In the rows, zero is written as 128.
Known rows, with every step that occurs
N-X: [159 163 143 138 172 107 141  99 147 112 130 121 119  98 182 144 142 117
 123 153 144 116 120 152 156 128 124 120 130 141 147 110 122 112 150 132
 170 123  81 173 127 128]
K-H-X-Q: [152 170 157  79 150 141  75 108 161 142  98 205 158  93 153 169 147 128
 138 172  99  85  93 134 122 124 115 141 162 125 153 145  86  85 117 138
 194  87 136 172 153 122]
U-Q-X-H: [158 151 129 132 129 115 104 102 149 108 111 201 109  82 161 157 129 110
 109 111  79  25  90 162  91  88 105 119 121 123 128 123 137 109  97 117
 136 117 159 165 105 163]
V-U: [142 144 143 138 185  94 135 112 109 129 116  92 135 125 172 123 165 152
 130 105 129  90 117 146 153 124 151  70 155 123 154 104 131  66 143 128
 145 116 107 157 169 124]
K-H: [118 153 148 138 157 136 139 144 117 174 108 173 168 130 185 162 144 147
 123 154 135  86 127 150  91 127 116 119 169 163 143 148 102  76 125 129
 174  93 117 183 139 133]
G-V-U-Q-X-H-Y: [157 101 143  95 143 101 131  41 130 130  85 144 102  65 126 103 156  92
  71 128  82  61  82 160  59 122 110  75 102  87 119 124 130  63  95  65
 134 113 163  89 165 130]
V-G-N-U: [137  76  78 152 206 150 156  42 133 147 158  84 151 124 147 138 164 178
 131 137 121  84 123 112 188 150 155 156 185 166 169 136 170 108 142 149
 191 111  72 172 143 112]
Y-H: [129 115 121 136 149 146 139 127 132 149 127 152 137 109 173 165 149 133
 123 116 101  95 121 130  96 110 103 108 143 154 126 140 111  93 128 154
 136 118  98 175 106 138]
G-V: [118 148 139 118 164 154 131 104 122 131  88 141 154 126 164 139 142 146
  86 164  85 135 106 173 132 136 115 145 148 119 166 152 119  52 133 112
 131  93 107 181 142 136]
K-H-X: [144 162 159  86 152 106 131 115 152 171  92 171 158 103 175 161 141 163
 130 155 120 128 110 143 123 134 132 120 153 150 141 114 101  83  99 140
 188  98 118 178 143 139]
V-K-H: [ 96 150  99 122 135 136 149 149 131 175 132 133 162 126 187 165 140 148
 109 146 109  89 129 201  96 122 109  95 178 140 132 158 102  87 128 103
 165 101 114 165 145 120]
X-H-G: [119 146 132 148 141 126 139  87 168  82  81 167 165 126 179 106  98 137
 131 143 127  89 120 115 109 135 101 103 147 130 153 158 127 116 117 140
 147 157 119 175 143 151]
G-N-X: [143 119 144 138 172 126 143  88 117 120 127 111 153 110 156 138 132 143
 113 166 138  98 136  88 162 141 121 166 146 122 144 112 139 116 165 144
 179 144  83 172 133 119]
H-X-Q: [171 162 159  74 158 126  76  73 169  97  93 171 143  77 153 146 148 143
 137 156  88 100  83 139 166 115 126 145 159 103 159 118 112 106 129 144
 172 100 124 177 156 133]
N-G-V-U: [127 118 124 125 198 119 152  91 126 124 128 105 113 149 144 142 154 116
  88 140 128 163  71 191 160 120 140 113 147 114 148 132 128  38 155 132
 135 103  88 144 154 111]
U-N-G-V-K-H: [ 79  87  62  93 125 166 134 126 140 194 163  86 140 150 153 202 106 133
  77 204  82 151  97 211  64 130 126 151 179 147 120 180  99  78 139 124
 147  92 119 127 132  96]
K-H-G-V-U-N-X: [123 113  93 114 128 133 135  83 125 184 151  43 146 151 130 143  96  93
 117 202 129 137 139  80  84 174 166 106 128 147 129 116 108  72 127 120
 156 150 127 119 189  89]
Y-H-X: [159 123 138  84 141 120 130  95 164 152 108 157 137  81 163 165 143 148
 125 111  96 131 105 120 125 125 118 108 126 134 111 105 109  98 107 166
 148 121 105 175 113 145]
N-G-V-U-Q-X-H: [156 111 111 124 156 112 121  73 136 110 137 168  69 115 127 158 138  67
  71 103  90  88  47 200 114  91 117 115 103  89 115 124 142  56 112 117
 119 106 142 123 128 132]
N-G: [129 129 135 138 177 106 146 104 150 108 128 161 128 137 181 149 134 138
 125 139 150 141  83 182 152 106 131 133 171 145 145 121 128 107 157 175
 163 102  78 178 112 138]
K-H-G-N-X-Q: [127 120 122 130 132 165 108  80 135 125 137 173 186 136 134 147 103  80
 130 216 136  67 136  50 120 149 107 194 170 126 144 151 106 118 168 141
 206 145 121 161 160 109]
N-X-H: [156 158 154 157 174 124 130  93 164 100 113 140 117  85 185 133 131 109
 116 144 143  79 107 142 132 125  82 103 114 125 140 156 120 112 144 121
 165 143 102 153 129 123]
Q-X: [147 156 145 118 167  87 146 109 127 117 116 184 123  99 174 129 142 153
 116 119  99 102 103 131 143 122 127 127 130 134 143  84 134 120 104 104
 151 101 127 203 126 160]
N-U-Q-X: [190 128 122 133 152  91 120  76 122 126 159 146  77  71 153 156 177 117
 121 117 109  61 109 173 140 103 170 146 148 169 134  69 157 125  94 124
 159  84 136 157 105 149]
N-U-Q-X-H-G-V: [166 122 102 134 127 132 119  33 158 101 127 165  96  92 129 125 130  81
  86 150  84  80  99 152  98 129 125 159 113 141 129 129 150 109  71 100
 134 127 162 144 120 143]
V-K: [109 148  92 108 142 120 147 118 143 126 130  98 148 116 186 141 138 161
 109 129  97  96 122 202 145 112 119  99 171 111 147 132 125 105 141 111
 140 114 103 166 139 132]
K-H-Y: [121 134 165 105 156 114 159 104 130 172  75 175 182 111 187 121 156 145
 123 177 150 102 129 143  48 137 116  86 180 163 139 143  98  86 132 121
 202  92 112 137 153 128]
Q-X-H-K: [139 123 163 105 149  87 125  96 189 118  94 187 137  88 183 102 138 121
  97 127 101  99 102 162  87 117  96 151 117  73 117 108 123 161  81  99
 155 153 144 144 141 166]
X-H-Y: [138 120 170 129 168 114 151  69 166 109  52 156 160  80 185  94 151 140
 113 157 132  77 101 134  66 131  88  72 155 121 141 166 113 105 134 118
 174 122 116 128 154 136]
H-G-N: [106 115 118 136 134 127 151  76 126 103 101 131 205 152 150 107 100 170
 126 166 117  97 145  55 132 149 139 171 184 122 155 113 147 114 144 167
 155 147 105 196 147 147]
Q-X-H-G: [136 150 135 125 141  96 145  74 167  83  97 201 147 109 170  94  98 127
 120 127 106  81 100  95 116 141  99 108 117 120 137 116 134 142  86 104
 146 142 142 190 136 163]

Rows
[171 120 137  78 143 151  81  89 168 127 113 188 132  71 146 171 152 120
 131 134  74  90  81 125 128 108 104 127 134 108 124 135  99 104 124 165
 160 112 121 166 130 135]
Y-H-X-Q
[118  86 113 114 160 149 122  94 138 141 128 102 127 139 144 175 112 141
  97 193  96 163  82 162 103 128 147 164 169 142 147 139 123  90 147 166
 132  95 102 143 124 119]
U-N-G-V
[166  92 103 130 122  92 130  32 120 114 158 137 132 102 119 123 128 127
 122 149 107  59 137  75 146 129 178 196 160 155 126  60 179 141 102 156
 166 128 138 170 114 150]
H-G-N-U-Q-X
[148 104 103 128 113 100 123  53 123 104 124 139 150 118 113 105 101 112
 116 115  94  15 123  53 119 119 134 129 129  94 114  88 164 100 105 137
 132 165 158 137 153 147]
V-U-Q-X-H-G-N
[125  96 137 106 133 128 124 111 170 161 120 155 153 115 183 146 153 123
 110 131 111 130 134 167  71 111 112 141 152 103  96 120 109 131 119 160
 143 149 101 143 122 152]
Y-H-K
[148  87 115 132 170  89 125 103 123 137 156  54 115 138 150 151 135 145
 138 139 130 115  93 129 128 117 186  95 172 147 138  96 136  96 152 184
 151 120 101 121 151 107]
V-U-N-G
[184  83 134 158 156 123 114  65 118 122 140 149 102  64 130 142 157 124
 103 127  91   5 106 104 110 112 118 187 138 138 122 119 164 119  99 125
 170 116 161 140 115 139]
G-N-U-Q-X-H
[129 103 136 128 137 112 145  67 142  93  97 186 183 117 148  91  87 143
 106 141  94  65 117  30 113 151  90 167 132 108 133 116 149 131 103 121
 156 160 147 187 139 162]
Q-X-H-G-N
[123 121 167 126 151 117 116 101 189 119  79 151 156 109 190 115 142 134
 106 140 123 101 119 180  79 114  97 140 154  78 131 149 116 135 114 135
 154 159 119 133 149 152]
X-H-K
[ 76 145  90  99 137 168 147 142 128 190 119 128 169 136 169 168 134 141
  68 168  82 120 121 220  87 135  97 130 162 121 139 183  95  49 126  74
 140  90 123 160 148 113]
G-V-K-H
[109 145  91 117 104 146 120  96 112 169 124 130 156 167 129 154 115  90
 108 157 108  98 132 157  82 123 162 114 160 137 140 133 115  24 112 128
 131 119 137 139 164 121]
K-H-G-V-U-Q
[171 121 118 123 153 151  66  95 150 111 151  97 122  91 149 168 123 102
 141 198  99  62 109 109 122 120 141 146 160 132 155 128 117 138 164 148
 169 123 120 141 149 101]
U-N-X-Q
[110 106 127 151 136 142 142  77 147  93  83 146 202 141 152  96  90 155
 118 165 112  72 128  51 108 147  96 156 165 112 144 161 140 115 136 151
 155 163 122 169 151 139]
X-H-G-N
[173 130 117 151 158 118 110  89 124 128 145 112  95  87 164 160 174 130
 133 134 128  59 125 198 131  96 169 137 176 176 143 108 152  95 125 163
 163  96 110 149 112 131]
N-U-Q
[150 142 112 104 141 108 110  88 100 145 137 128  96 104 124 153 155 107
  83 109  68  85 100 166 126 107 153 117 115 101 136  81 140  44 104  94
 106  97 148 148 145 143]
G-V-U-Q-X
[138 119  99 129 152 126 118  77 123 127 145 109  94 147 131 175 151  92
  89 132 118 124  78 224 138  86 161 121 160 114 137 121 136  34 154 157
 119  96  99 126 128 117]
N-G-V-U-Q
[121  96 101 125 136 148 118  72 143 129  98  58 152 144 126 114  90 131
 111 170  82  97 119  79  79 158 143 101 136 113 146 152 131  66 116 131
 112 163 145 122 198 109]
X-H-G-V-U-N
[167 151 114 118 141  76 120  96 109 133 146 135  99  98 144 144 158 118
 120  84  97  52 107 150 138  93 168  91 128 123 132  52 145  84 110 118
 128 108 143 154 139 147]
V-U-Q-X
[136  93 106 106 135 117 127  62 137 129 112  93 134 123 121 105  93 126
  98 149  65  98  97  58  81 165 136 104 103 110 132 116 137  92  81  91
 109 149 175 134 186 126]
Q-X-H-G-V-U-N
[130  92 112 129 159 115 121 101 149 126 139 101 124 131 165 168 113 157
 133 169 119 123  95 144 109 113 160 132 185 159 143 116 133 127 151 193
 155 110  99 152 118 126]
U-N-G
[102 100  79 131 177 161 150  67 134 137 126 123 188 145 154 141 124 192
 125 138  98  81 116 108 175 140 131 139 182 120 171 135 156 104 151 150
 166 120  75 196 140 133]
V-G-N
[156 120 177 110 166  81 158  61 158 106  67 195 139  60 178  86 147 131
 103 140 116  77  87 115  76 136  85  90 115 120 130 129 122 129 101  84
 176 114 141 138 148 151]
Q-X-H-Y
[107 148  70 119 125 147 156  57 195  91 124  99 131 112 162 115  91  81
  73 177 105 134 110 180 129 149  80 118 107  88 125 177 121 109 134  78
 130 178 112 138 141 112]
N-X-H-G-V-K
[156  89  94 151 125 127 121  40 124 112 147 101 155 120 131 129 134 128
 130 161 129  60 151  96 135 125 182 189 196 164 135 101 171 120 133 189
 169 139 112 153 124 130]
H-G-N-U-Q
[150 147  87 139 120 137 119  42 153 101 129  95 108 121 128 130 104  49
  94 147 128  91 106 154 117 126 128  98 102  99 130 135 132  67 134 117
 121 172 125 110 152 113]
N-X-H-G-V-U-Q
[146 117 101 143 130 119 125  67 186  99 126  93 138 114 163 126  78 106
 143 186 131  91 127  73  87 150 129 111 126 141 130 133 129 158 131 155
 153 175 118 135 143 119]
U-N-X-H-G
[ 93 149  89 100 144 153 143 114 142 137 119  94 148 121 166 147 133 150
  73 152  69 138 115 217 135 132 109 125 156  95 147 160 120  66 135  87
 120 102 111 162 146 123]
G-V-K
[128 101 117 115 162 138 115 100  99 162 121  29 136 131 136 147 141 156
 105 162  78 115 114 116 107 149 168 116 152 117 158 122 128  42 132 127
 116 112 132 131 183 107]
G-V-U-N
[151  78 167 132 175 116 158  44 151 109  83 121 160  71 158  87 137 114
 103 191 148  78 117  69  94 157  78 127 134 111 122 158 126 125 158 123
 206 157 104 109 154 110]
G-N-X-H-Y
[151 111  91 107 136 148  83  47 145 111 151  44 134 129 105 138 104  67
 120 206  95 105 112  76 132 154 158 142 136 108 153 124 121  96 150 123
 136 150 130 112 199  84]
H-G-V-U-N-X-Q
[104 106  96 114 120 172 152  89 147 140 108 158 156 142 149 146 105 113
  96 156  88 151 121 115  88 145 107 140 132 134 123 154 114  76 114 140
 111 133 104 177 120 141]
Y-H-G-V
[102 109 102 108 128 147 128 104 110 195 124  66 173 172 129 140  98 136
 115 189 100 127 140  85  58 163 170 110 159 146 144 134 110  48 112 129
 137 129 140 132 198 102]
K-H-G-V-U-N
[151 149 115 137 143 104 108 106 111 133 132 102 120 118 152 152 160 122
 129 107 112  52 126 172 135  89 167  86 163 125 146  96 142  61 142 151
 131 113 119 144 144 129]
V-U-Q
[161  81 138 148 166  98 156  39 142  93 125 148 144  97 138  86 130 133
 115 146 119  67 122  36 136 162 112 181 138 140 129 114 164 142  94 119
 179 151 142 163 147 143]
Q-X-H-G-N-U
[117 126 131 127 179 136 143  92 141 115 111 163 127 142 161 158 134 127
  84 168 121 174  74 201 142 119 116 158 159 125 154 149 122  69 150 145
 142  89  83 173 120 129]
N-G-V
[ 81 125  82 109 148 157 157 130 143 170 148 145 146 151 171 182 128 117
  68 178 109 165  87 251 105 118  93 139 172 126 125 184  98  60 146 104
 154  85 102 148 124 109]
N-G-V-K-H
[156 134 120 127 143 130 110  83 118 129 112 148  99  98 127 141 147 101
  74 107  67  50  81 165  98 104 114 108  93  86 131 129 136  42  94  78
 104 114 168 132 148 136]
G-V-U-Q-X-H
[136 104  65 102  93 130 128  66 116 150 152 148 109 124 110 151 115  64
  89 103  66 100 112 116  89 114 143 111 101 115 101  81 134  69  86 115
  89 134 149 143 130 146]
Y-H-G-V-U-Q-X
[ 78 157  70 114 101 125 160 121 153 152 131 135 191 153 184 138 102 134
 123 162 120 111 145 166  99 135 130 105 180 148 128 148 109 107 122 116
 162 129 114 171 147 129]
V-K-H-G
[115  92  55 128  93 146 139  78 122 171 179  91 169 138 135 160 122 116
 115 172 117  50 168 144  96 125 162 170 208 161 111 136 147 114 127 149
 186 137 133 137 132 115]
V-K-H-G-N-U-Q
[108 112  51 106 100 155 132  60 188 119 139  40 137 117 145 138  67  92
  83 204  82 125 120 133  92 158 104 123 118 102 121 167 126 141 130  99
 122 176 128 109 152 100]
U-N-X-H-G-V-K
